What can hang from each mark:
D: H
S: G P
P: S
G: S
V: H S U
Y: F X
H: D X
Q: U
U: Q V
E: F N
N: E Y Z
F: E H N Y
Z: N Q

Every row comes from one small tree of marks. Brackets hold a mark, then the marks that hang from it, in alphabetical order. Every link used is in the known rows. Which tree was each row made from?
In the rows, zero is written as 128.
Known rows:
{V H}: [136 124 125 144 130 125 105 117 129 147 136 145 137 121 108 134 126 134
 115 139 139 147 144 122 133 127 107 117 121 136 134 144 105 106 122  92
 150 127  92 123 111 134 125 133 121 124 123 130 136 124 126 139 121]
{Y {F E H {N Z}} X}: [131 141 156 176 128 153 179 122 165 184 178 158 132 128  67 135 141 147
 131 117 139 141  89 114  68 131 107  87 171 106  35 123 168 104 140 154
 145 177 159  71 154 124 156 152  99  83 209 139 227  57 172 142 167]
{N E {Z Q}}: [126 132 146 123 144 151 112 118 127 143 136 126 169 171  97 145 180 150
 184  91 187  89 162  99  51 107 144 141 139 116 101  75 172 150 107 152
 133 140 140 143 138 138 141 124 115 148  90 125 157 113 148 153 118]
{N {E F} Y {Z Q}}: [131 118 175 149 154 137  82  98 149 139 123 102 170 205 106 150 183 146
 182 102 168 105 173 125  78  96 158 135 118 113 119  50 174 142 108 182
 124 137 136 194 117 123 150 137  96 178  70 146 151 111 195 156 112]
{Y F}: [127 132 138 141 127  96 138 107 137 141 153 122 127 147 112 126 143 135
 128 101 112 126 117 111 131 128 130 126 140 111 115 128 120 106 139 149
 140 148 131 123 120 100 127 131 137 130 158 137 142 140 132 142 130]
{P S}: [103 135 128 129 118 111 117 114 106 134 130 131 138 146 122 130 139 117
 103 111 153 130 154 116 141 150 135 127 123 134 150 152 153 114 143 126
 121 140 138 138 112 137 135 107 149 141 108 113 153 124 125 136 131]
{F N}: [131 120 150 138 129 155 136 144 114 147 123 103 132 102 126 153 128 124
 137 144 118 135 110 126 106 156 123 116 161 137 109 130 129 144 130 129
 135 125 143 118 119 134 127 118  95  94 128 138 148 105 126 107 142]
{Q U}: [130 136 132 118 100 134 132 147 115 116 129 121 142 136 115 131 108 113
 130 103 112 116 159 117 126 120 136 127  99 108 120 128 113 155  94 118
 120 134 148 147 128  99 142 129 139 115 125 128  96 103 128 120 137]
{Q {U {V {H D} {S G P}}}}: [206 136 133 126 106 120  64 148 119 103 214 206 181  65  47 128 152 110
  62 163 107 178 118 127 171 141  97 147  65  78 143  98  80 147 108 122
 186  46  83 130 164  34 131 137 147  55 160 109 139  83  77 171 151]
{D H}: [131 134 110 123 127 142 166 152 128 112 148 128 132 130 116 156 147 128
 151 134 112 148 133 116 134 121  96 121 112 138 145 139 145 138 131 133
 126 149 129 135 127 149 131 114 127 129 132 113 110 102 125 123 128]
{U Q {V H}}: [148  99 158 123 146  97 129 110 118 142 171 171 113  73 102 134 160 162
  95 107 156 134 120 143 143 135 105 100  84 137 146 123 131 104 112  84
 196 104 100 115 111 115 143 169 122 136 170 131 132  98 113 153 142]
{V S U}: [142 122 126 106 117 117  92 115 129 161 144 162 139 116  72 136 140 130
 128 148 138 143 115 136 143 131  92 129 113 141 158 132 132 125 131 115
 147 123  89 115 123 116 125 115 135 125 152 114 126 130  90 136 124]
{U Q {V H {S G P}}}: [197  96 178 118 152  99  85 119 122 133 223 202 123  49  78 126 179 150
  94 200 148 175 123 163 165 143  87 147  91 136 167 125 129 101 133 120
 198  62 108 100 143  80 137 168 128  86 205 118 161  82  66 174 151]
{Q {U {V {H D} S}}}: [176 130 123 129 104 108  66 141 112 141 193 183 182  99  42 135 160 125
  74 107 104 141 124 114 161 149  89  99  61  90 118 107  95 149  99  80
 191  76  78 137 138  64 136 141 135  98 153 111 131 105 103 145 153]
{U Q {V {H D} {S G}}}: [189 119 135 121 140  81  77 114 122 149 213 205 143  65  53 120 185 152
  63 156 144 161  82 138 178 132  83 132  72 114 147  94 137 103 142  86
 215  76  80 111 161  63 152 187 140 110 181 114 160 112  76 166 134]
{Q {U {V S}}}: [168 121 151 103 114 124 111 136 111 123 171 153 135 120  69 142 146 134
 121 115 114 114 145 123 154 146 124 110  72 108 111 115 125 152  97 113
 151  97 139 138 136  76 142 130 131 100 165 115 109  94  96 134 170]
{F {E {N Y}} {H D X}}: [163 109 100 171 103 129 100 137 156 165 120 160 120  92 117  93 151  89
  84 137 116 175 106 113 107 122 114 149 146  99 119  59 131  96 149 148
 112 123  97  94 154 101 156 128 106 147 142 113 166  86 144 161 120]
{N {E {F Y}} {Z {Q U}}}: [138 137 174 150 115 140 121 109 125 138 117 100 182 186  90 177 141 157
 206  83 164  80 157  94  64  92 167 113 114 110 119  75 147 197  64 134
 131 131 183 170 139 123 156 124 120 138 101 128 101  57 186 151 110]
{F H N}: [141 121 153 144 114 158 136 134 133 170 123 126 144 114 115 155 113 139
 139 156 115 144 108 134 102 149  79 119 159 155  96 123 129 142 161 118
 132 136 136 108 124 121 133 105 115 103 134 111 167  76 129 113 143]
{G S}: [128 130 105 131 152 114 125 134 100 117 132 114 143 127 106 136 139 130
 125 127 148 129 122 108 128 123 122 150 151 143 125 143 127 129 131 132
 122 119 126 120 123 110 138 137 125 118 157 147 120 126 120 144 152]
{E F {N {Y X} {Z Q}}}: [103 104 173 154 174 142  82  83 171 122 139 111 129 167 101 139 172 124
 150  93 142 140 147 109  95  70 148 130 165 108 126  50 195  86 136 159
 111 141 157 150 109 141 144 159  88 159 133 146 121 126 192 177 115]
{H X}: [149 126 104 127 124 115 134 137 125 128 139 140 121 106 124 104 137 110
 115 119 125 117 134 134 126 115 120 158 135 121 151 141 125 107  93 148
 126 148 129 110 129 128 137 127 120 128 129 126 133 115 130 130 124]
{Z {N Y} {Q U}}: [106 113 148 128 134 173  63 112 114 123  92  81 145 126 127 144 133 111
 131 105  99 101 188  95  80 102 145 162 125 121 119  63 121 172 113 149
  97 128 139 132 114  76 160  88 102 176 129 129 108 140 118 125 140]
{V {H X} {S P} {U Q}}: [176 109 125 104 126  86  79 116 105 170 201 206 151  43  63 108 165 123
 103 153 138 170 120 171 151 111  66 154 126 127 216 157 112  94  98 122
 186 115  52  60 116 120 124 136 109 102 192 108 150  76  64 163 117]
{V {H D X} S {U Q}}: [175 123  82 106 123  69  78 113 110 197 186 203 158  55  45 106 175 133
  75 110 137 156  92 145 155 106  74 137 113 113 182 131 107  93 107  88
 202 121  27  76 135 103 140 153 126 139 169 109 145 117  78 160 105]
{F {E {N Z}} Y}: [123 123 169 177 106 155 159 141 156 146 133 141 106  98 124 144 161 123
 170 155 189 130 121  84  66 116 160  91 161 112 119  99 163 135  86 115
 118 106 157  86 134 163 156 151 110 109 165 132 128  80 149 162 127]
{G {S P}}: [141 133 124 132 152 119 114 143  95 100 144 127 161  98 118 135 140 119
 125 164 140 158 125 124 129 138 117 172 164 135 142 149 115 150 128 168
 120  98 122 106 117 107 125 115 134  90 178 149 128  97 103 153 154]
{V S}: [142 134 126 118 134 121 103 123 129 157 161 132 124 130  97 124 148 144
 125 161 116 136 125 126 144 124 110 135 122 139 131 133 136 134 142 124
 118 123 116 107 131 121 125 123 129 110 150 118 136 130 103 128 124]
{N {E F} Z}: [147 135 155 133 138 122 122 103 146 128 151 130 163 177  97 146 163 136
 175 125 182 110 144 132 106  94 144 100 120  94 121  90 158 147 121 152
 138 130 133 183 125 143 151 163 128 134  87 145 143  88 188 150 130]
{N Y}: [120 120 145 134 140 151 105 132 144 126 112 123 118 139 145 115 137 117
 132 139 102 132 148 128 131 131 135 135 110 130 121 102 128 128 129 157
 119 122 112 151 117 121 132 123 106 138 111 142 127 140 141 131 128]
{N {Y F} {Z Q}}: [108 128 153 146 145 132 102  91 157 140 137 112 156 175  97 129 184 145
 155  82 122 106 163 102  87 109 143 155 138 117 104  59 145 116 110 177
 112 164 136 129 112 101 136 117 108 160 121 148 158 147 146 156 117]
{E {N {Y {F H} X} {Z Q}}}: [102 105 170 150 167 131  94  83 187 170 164 131 118 184  74 127 183 148
 149  79 131 129 161  90  85  63 119 143 177 119  85  35 191  76 174 165
 116 178 152 115 126 109 136 132 111 145 153 134 171 115 163 182 124]
{V {H D} {S G} U}: [166 141  96 131 111 113  63 129 143 171 164 198 167  97  35 132 154 123
  85 164 137 177  95 116 167 112  61 137 103 114 156 118  98 104 137 104
 179  89  39 119 156  71 140 130 146 111 140 113 145 143  82 167 110]

Which tree is each row?
[138 102 166 175 147 132 153 100 175 179 127 129  98 140 108 156 128 148
 157 146 130 149  87 138 118  85 101  93 174 146 126  98 163 107 185  96
 133 139 166 120 140 141 143 155 133 125 165 115 115  49 190 168 119] : {E {F H {Y X}} N}
[180 135  82 119 113  98  63 118 128 184 169 197 169  74  38 115 164 109
  69 118 122 163 100 126 159 115  55 139 114 101 174 140  96 101  96 100
 182 117  29  93 130 102 129 125 119 118 135 109 151 128  96 158 109] : {V {H D X} S U}
[166 129 104 143 123  93 146 112 140 176 164 139 118 140 104 101 139 140
 106 102  98 130 120 138 128 105  84 154 136 128 110 122 118  86 139 148
 131 190 131  89 143  92 124 113 147 130 157 120 159  89 135 141 130] : {Y {F {H X}}}
[109 114 145 165 135 181 134 152 149 151 123 122 104  85 117 122 119 116
 112 138  95 144  99 126  88 154 134  94 139 116  72 128 155 108 133 184
 119 131 148 122 135 130 153 150  53  99 190 157 188  99 172 121 148] : {F E {N {Y X}}}
[105 112 148 130 160 172 124 144 144 130 133 112 110 113 123 129 129 117
 125 122  83 138 121 134 105 130 122 108 146 112 102 124 160 111 138 179
 132 129 143 142 127 133 140 144  66  91 145 152 163 118 164 127 145] : {F {N {Y X}}}
[139 130 101 133 103 108  87 123 124 163 136 182 183  97  75 140 139 117
  90 107 136 171  95 124 148 132  79 110 114 104 151 129  80 111 125  92
 188 106  28 128 118 116 131 135 127 143 121 118 139 131 122 156 106] : {V {H D} U}
[105 115 182 131 174 186  99 136 144 155 144 120 157 152  91 150 179 147
 182  93 146  89 166 103  33 115 137 127 164 107  75  66 205 135 110 205
 130 140 153 163 125 147 146 134  45 106 107 154 204 104 184 152 138] : {F {N E {Y X} {Z Q}}}
[137 126 133 187 107 119 128 119 179 185 128 139 125 155 121 111 130 143
 113 142 101 153 115 124 117 148 113 117 106 131  80  90 114 115 159 164
 121 166 128 102 140  80 147 117 119 140 175 141 180  94 153 141 141] : {N {Y {F E H}}}
[144 107 141 148 164 123  85  82 117 143 107  81 154 142 112 165 163 137
 160 126 156 108 134 116  66  89 140 147 169 136 132  61 148 147 158 144
 131 137 149 144 118 107 139 119 115 192 115 129 132 112 166 141 126] : {Z {N {E F}} Q}
[155 114 150 124 106 125 109 134 120 120 152 164 137 108  89 144 140 127
  97  88 129 132 154 118 146 143 108  98  70 110 114 119 101 134  77  85
 176 100 111 154 122  85 145 131 121 102 138 122 106  82 123 143 161] : {Q {U {V H}}}
[128 118 156 131 155 126 145 126 153 201 177 125 132 143  65 137 148 164
 150 104 119 117  94 133  79 122  89 104 161 111  55 108 157 113 189 172
 157 175 156 133 142 110 141 144 101  80 161 131 214  61 173 153 154] : {Y {F H {N E}} X}
[223 119 139 116 119 122  83 150 117 104 211 181 134  73  53 107 160  98
  82 167 105 162 148 135 166 121  87 174  70  93 166 132  87 110  72 144
 178  85 113 107 150  50 141 126 134  45 175 114 148  61  72 174 164] : {Q {U {V {H X} {S G P}}}}
[170 103 187 103 146  99 108 123 104 133 211 185 131  63  97 131 171 151
 107 162 139 140 103 167 151 151 108 137 107 128 155 111 152 144 137 120
 169  78 120 101 131 100 123 148 124 103 215 124 152  82  65 145 156] : {U Q {V {S P}}}
[130 123 158 142 131 166 145 159 119 170 116 106 125 109 122 167 142 151
 201 149 150  92 100 117  59 155 130  93 163 137 116 118 146 175 126 142
 153 110 161 144 132 153 140 126  87  84 121 129 149  63 154 134 130] : {F {N E} Y}
[138 120 151 153 125 123 140 118 137 187 142 116 131 132 104 155 129 152
 140 136  98 142  92 122 110 144  89 119 175 148  75 113 124 129 172 134
 141 162 150  98 130  93 129 102 126 107 158 119 183  78 136 121 141] : {Y {F H N}}
[120 107 139 174 124 144 161 137 159 144 128 147  64  81 116 130 133 133
 140 146 145 135  83  99  75 118 153  83 174 113 115 117 170 105 128 125
 131 119 175  92 150 156 145 160  94 100 207 131 133  72 165 166 124] : {F {E N} {Y X}}
[141 115 139  91 122  93 102 107 114 172 155 169 129 100  76 137 144 150
 127 140 153 137 107 144 145 112 101 120 112 143 171 131 150 124 135 105
 177 115  95 102 124 118 138 146 141 138 179 113 127 118  75 140 123] : {V S {U Q}}
[133 130 171 159 163 139 143  94 156 161 128 126 152 177  86 161 166 177
 198  87 171  85 119 117  52  82 141 105 151 118 112  79 190 140 105 157
 134 152 175 154 152 155 145 159  98 136 130 138 149  72 217 171 104] : {N {E {F {Y X}}} {Z Q}}
[165 118 120 123 136 109 105 118 157 187 153 123 128 168  99  88 171 135
 143 111  96 104 144 135 100  95 106 149 110 110 107  79 135 106 149 201
 138 174 117 148 136  89 151 117 117 129 122 137 188  75 160 167 131] : {N E {Y {F {H X}}}}
[136 137 183 135 133 184 146 154 128 164 138 123 147 119 106 174 170 148
 217 143 182  84 125 112  42 126 150  89 145 127 101 102 169 172  95 146
 150 110 155 139 129 166 159 136  94  73 103 131 186  59 170 142 142] : {F {N E Z} Y}
[129 123 149 167 148 128 165 101 153 147 121 122 108 131 121 135 111 149
 151 128 110 125  80 143 129 118 121  91 135 128 128 135 148 117 132 133
 141 139 168 134 145 141 132 170 114 122 175 135 114  84 194 144 120] : {E {F {Y X}}}
[111 106 177 182 158 142 139  81 164 136 136 116 124 150  90 166 166 151
 177 105 166 119 116 102  75  70 140 119 196 127 127  73 191 107 117 120
 121 139 189 111 130 164 145 157 103 151 155 122 110  88 192 177 105] : {E {F {Y X}} {N {Z Q}}}
[176 114 147 108 128  97  81 112 123 157 196 211 149  61  62 133 150 138
 113 203 152 188 114 161 159 107  77 163 113 148 212 142 112  91 140 119
 197  83  60  93 133  91 142 147 139  97 191 112 142  98  49 170 116] : {V H {S G P} {U Q}}
[129 120 178 173 125 134 144  95 162 130 136 116 127 143 119 165 161 129
 178 145 172 134 116 121 111  84 149  94 171 129 140  86 163 127 107 115
 129 114 157 131 116 162 147 164 127 134 122 135 100  82 175 159 111] : {E {F Y} {N Z}}
[216 119 115 111 122 112  88 143 125 121 203 179 126  92  56 104 162 114
  78 139 116 128 146 114 157 118  90 149  53 107 154 130 102 102  71 117
 174 103 125 119 150  53 165 132 137  74 151 109 132  87  85 163 166] : {Q {U {V {H X} {S G}}}}
[164 105 160  98 146  89 118 108 117 145 191 172 115  92  97 132 179 166
 114 137 142 115 107 147 151 141 114 112  89 130 140 113 167 140 123 102
 173  96 124 103 127 107 134 164 123 125 196 121 138 111  87 142 154] : {U Q {V S}}
[230 126 119 134 133 111  66 139 127 126 222 218 154  41  65 101 183 102
  53 168 110 190  94 148 167 127  65 185 103  89 162 111  95  94 106 146
 181  56  74  97 162  58 119 136 132  77 168 110 180  94  72 177 146] : {U {V {H D X} {S G P}}}
[131 112 143 112 120  88 107 103 119 166 148 176 136  90  83 141 136 146
 116 111 165 153 123 140 149 113  93 114 111 142 167 130 114  98 113  84
 196 123  64 108 107 131 148 155 133 147 161 127 119 109 103 154 111] : {V H {U Q}}
[201 126 119 136 132 111  69 123 140 138 198 199 144  86  54 132 173 133
  69 153 128 165  89 115 166 145  78 140  82 102 130  98 112  98 137 106
 195  68  83 125 161  58 135 155 136  98 157 109 172 130  93 165 136] : {U {V {H D} {S G}}}
[146 150 146 152 115 129 138 117 141 179 177 152 192 134  65 152 159 143
 131 114 123 144  97 123  96 126  90 116 174 108  49  80 136 140 156 128
 152 142 103 102 147  97 138 123 136 102 134 120 205  79 151 129 142] : {Y {F {H D} {N Z}}}
[134 134 182 138 150 194 162 150 152 189 150 148 144 130  76 168 163 170
 200 134 171  96 107 127  38 111  94  83 164 134  68 102 195 156 147 144
 142 141 167 129 155 173 153 153  98  58 128 118 205  25 199 158 148] : {F H {N E Z} {Y X}}
[198 120 167 120 110 127  75 142 123 101 207 191 149  81  65 135 147 121
  93 180 124 168 146 132 161 140  98 150  69  98 147 124  91 129  93 130
 179  67 115 135 137  48 136 131 141  52 177 114 137  69  70 170 162] : {Q {U {V H {S G P}}}}
[120 112 180 134 173 193  94 133 149 189 132 122 153 163  75 153 170 164
 187 105 147 105 163 111  36 109 105 126 158 130  73  51 204 136 154 181
 122 148 143 149 138 134 151 130  66 109 103 123 211  76 190 147 131] : {F H {N E {Y X} {Z Q}}}
[106 119 183 129 145 157  94 126 157 117 146 129 114 140 124 131 180 103
 168 130 151 133 185 108 106  89 152 128 144 109 130  61 171 110 130 156
 124 108 121 157 101 149 148 142 109 134  98 151 132 128 153 159 129] : {E {N Y Z}}
[143 112 165 171 132 152 106 111 154 172 108 100 142 145 129 158 116 140
 134 172  86 170 110 158 130 144  98 111 135 151 101  86 132 135 167 152
 126 132 137 149 108 108 138 115  95 141 110 132 155  69 175 116 137] : {E {F H {N Y}}}
[126 135 180 164 153 168 174 114 149 143 144 127 136 121  96 165 136 145
 173 132 144 122  84 130  85 110 119  71 166 125 104 123 167 128 114 129
 148 130 178 126 134 165 146 168  90  92 144 146 147  53 204 128 143] : {E {F {N Z} {Y X}}}
[182 137 133 143 127 125  90 117 160 171 158 158 195 167  91 101 186 122
 132 108 134 131 135 146 112  79 112 132  89  75 116  35 148 131 133 187
 136 133  81 172 146 115 166 152 116 158  60 134 188  67 205 159 119] : {N {E {F {H D X}}} Y Z}
[116 121 137 149 147 108  93 106 175 179 171 147 124 153  78 103 156 125
  96  87  73 157  97 116 131  99  97 133 159  83  91  41 152  78 207 159
 139 148 113 133 143  81 136 158 126 126 161 135 173 119 163 174 125] : {E {N {Y {F {H D}} X}}}
